Every row comes from one small tree of marks. The marks that hang from a mark follow it in brackets, in the order of their numbers. Every link used is in the known rows. Which tree was each row made from?
Known rows
Z744[Z928[Z857]]: [ 1.68  1.39  1.86 -1.73 -2.23 -1.35 -0.77  0.00 -1.20  0.61  1.10 -2.11
  0.09  0.73 -0.90  1.23  0.84  2.33  0.51  2.53  2.35  3.27]
Z758[Z153 Z857[Z928[Z744[Z277] Z910]]]: [-0.15 -0.82  3.02 -1.37 -1.88 -1.68 -1.29 -0.34 -1.66 -0.22 -0.17 -1.37
 -1.41 -2.02 -0.77  0.08  3.81  5.11  1.44  3.08  1.33  2.23]
Z928[Z744[Z277] Z857 Z910]: [ 0.65  0.48  3.00 -1.11 -2.65 -2.16  0.08  1.38 -2.04  2.86  0.85 -1.57
 -1.41 -1.10 -0.13  0.31  0.50  5.63  1.06  3.23  1.70  3.40]
Z613[Z928]: [ 2.95  1.11  1.99 -1.81 -2.89 -1.21 -0.62 -0.55 -1.03 -2.29  0.74 -2.25
 -1.38 -0.17 -1.62  1.31 -1.99  1.72  0.98  1.91  1.69  2.97]
Z153[Z758]: [ 2.94  0.38  1.71 -1.72 -3.64 -0.98 -2.54 -1.08 -0.96 -2.67  0.89 -2.17
 -0.80  0.48 -0.84  1.04 -2.54  1.78  0.90  1.96  1.80  3.90]
Z744[Z277 Z928[Z857 Z910[Z758]]]: [ 1.90 -0.46  2.53 -1.10 -2.42 -1.81 -0.81  1.49 -1.77  2.51  0.54 -0.80
 -0.31  1.48 -1.37  0.79  1.11  2.51  0.81  3.46  1.37  2.88]
Z613[Z928[Z744 Z857[Z758[Z153]] Z910]]: [ 1.58 -0.10  2.12 -1.72 -1.67 -1.84 -2.07 -0.41 -0.27  2.31 -0.33 -1.09
 -0.80 -1.09 -2.91  0.11  5.57  5.94  1.17  2.67  2.01 -0.22]
Z613[Z928[Z744 Z857 Z910[Z758]]]: [ 2.01  1.02  1.93 -1.52 -1.49 -1.55 -1.13  0.70 -0.75  1.82  0.24 -0.88
 -1.32  0.77 -2.15  0.37  0.97  5.87  1.12  2.82  1.50  2.85]
Z277[Z744[Z928[Z857 Z910]]]: [ 1.12  1.92  0.94 -1.99 -0.66 -2.28 -0.66  0.72 -1.19  2.43  1.13 -1.29
  0.03  0.20 -0.73  0.21  1.54  2.12  0.87  2.25  1.80  2.93]
Z613[Z928[Z857[Z758]]]: [ 2.51 -0.21  2.11 -1.73 -2.14 -1.12 -1.47  0.12 -0.78 -0.97  0.24 -1.91
 -1.11  0.42 -2.77  1.26  1.28  2.48  0.46  2.10  2.45  1.20]
Z153[Z758[Z857[Z928[Z744[Z277]]]]]: [ 1.40 -0.82  2.80 -1.47 -1.78 -0.78 -3.10 -0.90 -1.88 -2.57 -0.04 -2.04
 -1.31 -0.97 -0.90  0.59  0.23  3.66  0.90  3.02  1.49  4.12]
Z857[Z928[Z910[Z758]]]: [ 1.81  0.22  2.15 -1.53 -2.66 -1.40 -1.16  0.60 -0.87 -3.83  0.40 -1.00
 -0.77  2.01 -2.20  0.88 -0.63  2.31  1.16  2.09  1.45  2.47]
Z613[Z928[Z744 Z857]]: [ 1.90  1.87  2.08 -1.79 -1.67 -1.24 -0.75 -0.24 -1.12  0.63  0.64 -2.20
 -1.33 -0.50 -1.42  0.79  0.19  4.98  0.80  2.47  2.23  2.99]
Z910[Z928[Z744[Z277] Z857[Z758]]]: [ 1.56 -0.41  2.83 -1.50 -2.04 -0.79 -0.39  0.35 -1.61  2.55  0.24 -1.18
 -1.01  0.92 -1.50  0.73  1.57  3.84  0.44  3.09  1.91  0.72]
Z910[Z758 Z928]: [ 2.72  0.58  1.58 -1.81 -2.90 -0.25 -0.29 -0.39 -0.74 -0.99  0.70 -0.94
 -1.04  3.36 -1.36  1.21 -2.38  1.48  0.72  1.96  1.27  2.39]
Z153[Z758[Z857]]: [ 1.92 -0.35  1.71 -1.67 -2.67 -0.79 -2.76 -1.01 -0.94 -1.81  0.63 -2.06
 -1.31 -0.21 -0.26  0.96 -0.80  2.75  0.72  2.10  1.73  5.17]
Z857[Z758[Z153] Z928[Z744[Z277] Z910]]: [ 0.99 -1.37  3.00 -1.48 -2.65 -1.71 -1.58 -0.34 -1.29 -1.44 -0.60 -1.15
 -0.55 -0.99 -2.53  0.04  4.27  3.84  1.56  2.94  1.51 -0.93]
Z758[Z153 Z857[Z928[Z744 Z910]]]: [-0.28  0.20  2.22 -1.73 -1.43 -1.57 -1.55 -0.86 -0.72 -0.91 -0.03 -1.38
 -1.00 -1.48 -0.98  0.08  4.38  5.77  1.41  2.51  1.63  2.46]
Z153[Z758[Z857[Z928[Z744 Z910]]]]: [ 1.06  0.06  2.14 -1.59 -1.15 -1.55 -3.41 -0.50 -0.86 -1.64  0.13 -1.36
 -0.92 -1.15 -1.35  0.30  1.98  5.35  1.12  2.72  1.41  4.64]
Z857[Z758[Z153] Z928[Z744]]: [ 1.11 -0.19  2.12 -2.10 -2.44 -0.72 -1.86 -1.77 -0.46 -3.84 -0.47 -1.80
 -0.12  0.21 -2.61  0.38  3.66  3.49  1.30  2.12  2.22 -1.01]

Which tree is each row?
[ 1.36 -1.00  2.33 -1.74 -2.81 -1.65 -2.05 -0.53 -0.40 -3.32 -0.16 -1.19
 -0.27  0.13 -2.94  0.60  3.91  2.42  1.27  1.95  1.98 -0.49] => Z857[Z758[Z153] Z928[Z910]]
[ 0.54 -1.27  2.84 -1.29 -2.80 -1.88 -1.16  0.31 -1.35  2.93 -0.17 -1.10
 -0.84 -1.06 -1.40 -0.08  4.76  5.55  1.17  3.18  1.94 -0.13] => Z928[Z744[Z277] Z857[Z758[Z153]] Z910]
[ 1.35 -0.87  2.69 -1.63 -2.26 -0.68 -1.08 -0.78 -1.28  2.91 -0.15 -1.09
 -0.87  0.71 -1.60  0.40  3.74  4.16  0.68  2.97  2.01 -0.84] => Z910[Z928[Z744[Z277] Z857[Z758[Z153]]]]
[ 1.79  0.32  2.66 -1.39 -2.61 -1.46 -0.47  0.51 -2.14  1.28  0.97 -2.14
 -0.34  0.23 -0.61  1.18  0.29  1.66  0.53  3.08  2.06  3.01] => Z744[Z277 Z928[Z857]]
[ 1.35 -0.49  2.34 -1.50 -1.86 -0.16 -0.02 -0.15 -1.63  1.68  0.01 -0.78
 -1.84  1.55 -0.32  0.59 -0.30  3.77  0.81  3.13  0.80  3.27] => Z910[Z758[Z857] Z928[Z744[Z277]]]
[ 1.33  0.82  2.13 -1.64 -2.10 -1.35 -0.94  0.29 -0.83 -2.62  0.11 -0.93
 -0.63  1.35 -2.09  0.31  0.24  4.39  1.45  2.52  1.29  2.28] => Z857[Z928[Z744 Z910[Z758]]]
[ 1.71 -1.46  2.57 -1.57 -2.79 -1.19 -1.63 -0.57 -1.40  1.35 -0.09 -1.68
  0.20  0.32 -1.94  0.85  4.44  1.58  0.65  3.01  2.32 -0.45] => Z744[Z277 Z928[Z857[Z758[Z153]]]]
[ 1.03  0.02  1.43 -1.98 -1.65  0.07 -1.02 -1.83 -0.36  1.42 -0.20 -0.70
 -1.23  1.79 -0.69  0.29  2.42  4.79  1.00  2.44  1.21  1.89] => Z910[Z758[Z153 Z857] Z928[Z744]]
[ 1.08  0.39  3.18 -1.31 -2.53 -2.00 -0.32  0.76 -2.01 -1.47  0.46 -1.57
 -1.06 -1.04 -1.24  0.46  0.04  3.92  1.43  3.02  1.24  2.57] => Z857[Z928[Z744[Z277] Z910]]
[ 0.93 -0.87  1.56 -1.78 -2.90 -0.29 -1.15 -1.29 -0.54 -1.61 -0.05 -1.42
 -1.37  1.30 -0.45  0.61  1.32  2.96  1.03  1.95  1.70  2.42] => Z910[Z758[Z153 Z857]]
[ 1.77 -0.49  2.09 -1.72 -1.92 -0.69 -3.56 -1.06 -1.01 -4.40  0.37 -2.07
 -1.05  0.14 -1.32  1.10 -0.19  2.20  0.62  2.03  1.95  4.53] => Z153[Z758[Z857[Z928]]]
[ 0.54  1.47  2.21 -1.49 -2.21 -2.05 -0.22  0.88 -1.14  2.24  1.04 -1.54
 -0.98 -0.58 -0.36  0.34  1.12  6.28  1.03  2.68  2.00  3.63] => Z928[Z744 Z857 Z910]
[ 1.15 -0.25  1.88 -1.45 -2.99 -1.44 -1.35  0.14 -0.59  0.96  0.43 -0.90
 -0.95  1.74 -1.12  0.42  2.06  4.30  1.04  2.21  2.02  1.69] => Z928[Z857 Z910[Z758[Z153]]]
[ 1.12 -0.77  1.44 -1.68 -1.96 -1.29 -1.70 -0.66 -0.40  1.39 -0.12 -0.62
 -0.20  0.71 -1.20  0.41  4.28  3.22  1.23  2.78  1.04  2.51] => Z744[Z928[Z910[Z758[Z153 Z857]]]]
[ 1.48  0.81  0.81 -2.29 -0.71 -1.24 -1.11 -0.15 -0.91  0.29  0.42 -1.60
  0.39  1.11 -1.73  0.45  2.38  0.70  0.51  2.01  2.33  0.63] => Z277[Z744[Z928[Z857[Z758]]]]
[ 1.00 -0.17  2.75 -1.09 -2.57 -1.63 -0.19  1.46 -1.81  2.38  0.41 -0.90
 -1.37  0.85 -0.67  0.19  0.19  5.46  1.08  3.34  1.43  2.89] => Z928[Z744[Z277] Z857 Z910[Z758]]
[ 1.45  0.89  1.76 -1.58 -2.83 -1.44 -0.17  0.38 -0.76  0.02  0.39 -0.91
 -0.91  0.99 -0.95  0.18 -0.36  4.92  1.52  2.59  1.08  2.91] => Z928[Z744 Z910[Z758]]
[ 1.68  1.87  0.74 -2.13 -1.26 -2.15 -0.30  0.11 -1.07  0.69  0.97 -1.28
  0.10 -0.14 -0.79  0.22  0.38  0.93  1.30  2.11  1.14  2.71] => Z277[Z744[Z928[Z910]]]
[ 1.04  0.14  0.82 -2.17 -0.79 -1.98 -1.94 -0.40 -0.47  2.43  0.11 -0.88
  0.58  0.24 -2.05 -0.17  5.73  2.08  0.99  2.20  2.08 -0.66] => Z277[Z744[Z928[Z857[Z758[Z153]] Z910]]]
[ 1.16 -0.49  2.24 -1.41 -2.66 -1.95 -0.92  1.27 -0.83  0.57  0.61 -1.27
 -0.79  0.26 -1.72  0.78  2.16  3.80  0.69  2.26  2.29  1.85] => Z928[Z857[Z758] Z910]
[ 2.00  0.83  2.67 -1.59 -2.79 -0.85  0.54 -0.30 -1.89  1.24  0.76 -1.54
 -1.35  0.32 -0.42  0.79 -1.68  3.03  1.01  2.89  1.10  2.52] => Z910[Z928[Z744[Z277]]]
[ 0.47 -0.32  2.13 -1.65 -2.36 -1.79 -1.44 -0.19 -0.41  2.14  0.00 -1.11
 -0.48 -0.54 -1.65 -0.06  5.30  6.23  1.15  2.58  2.25  0.00] => Z928[Z744 Z857[Z758[Z153]] Z910]
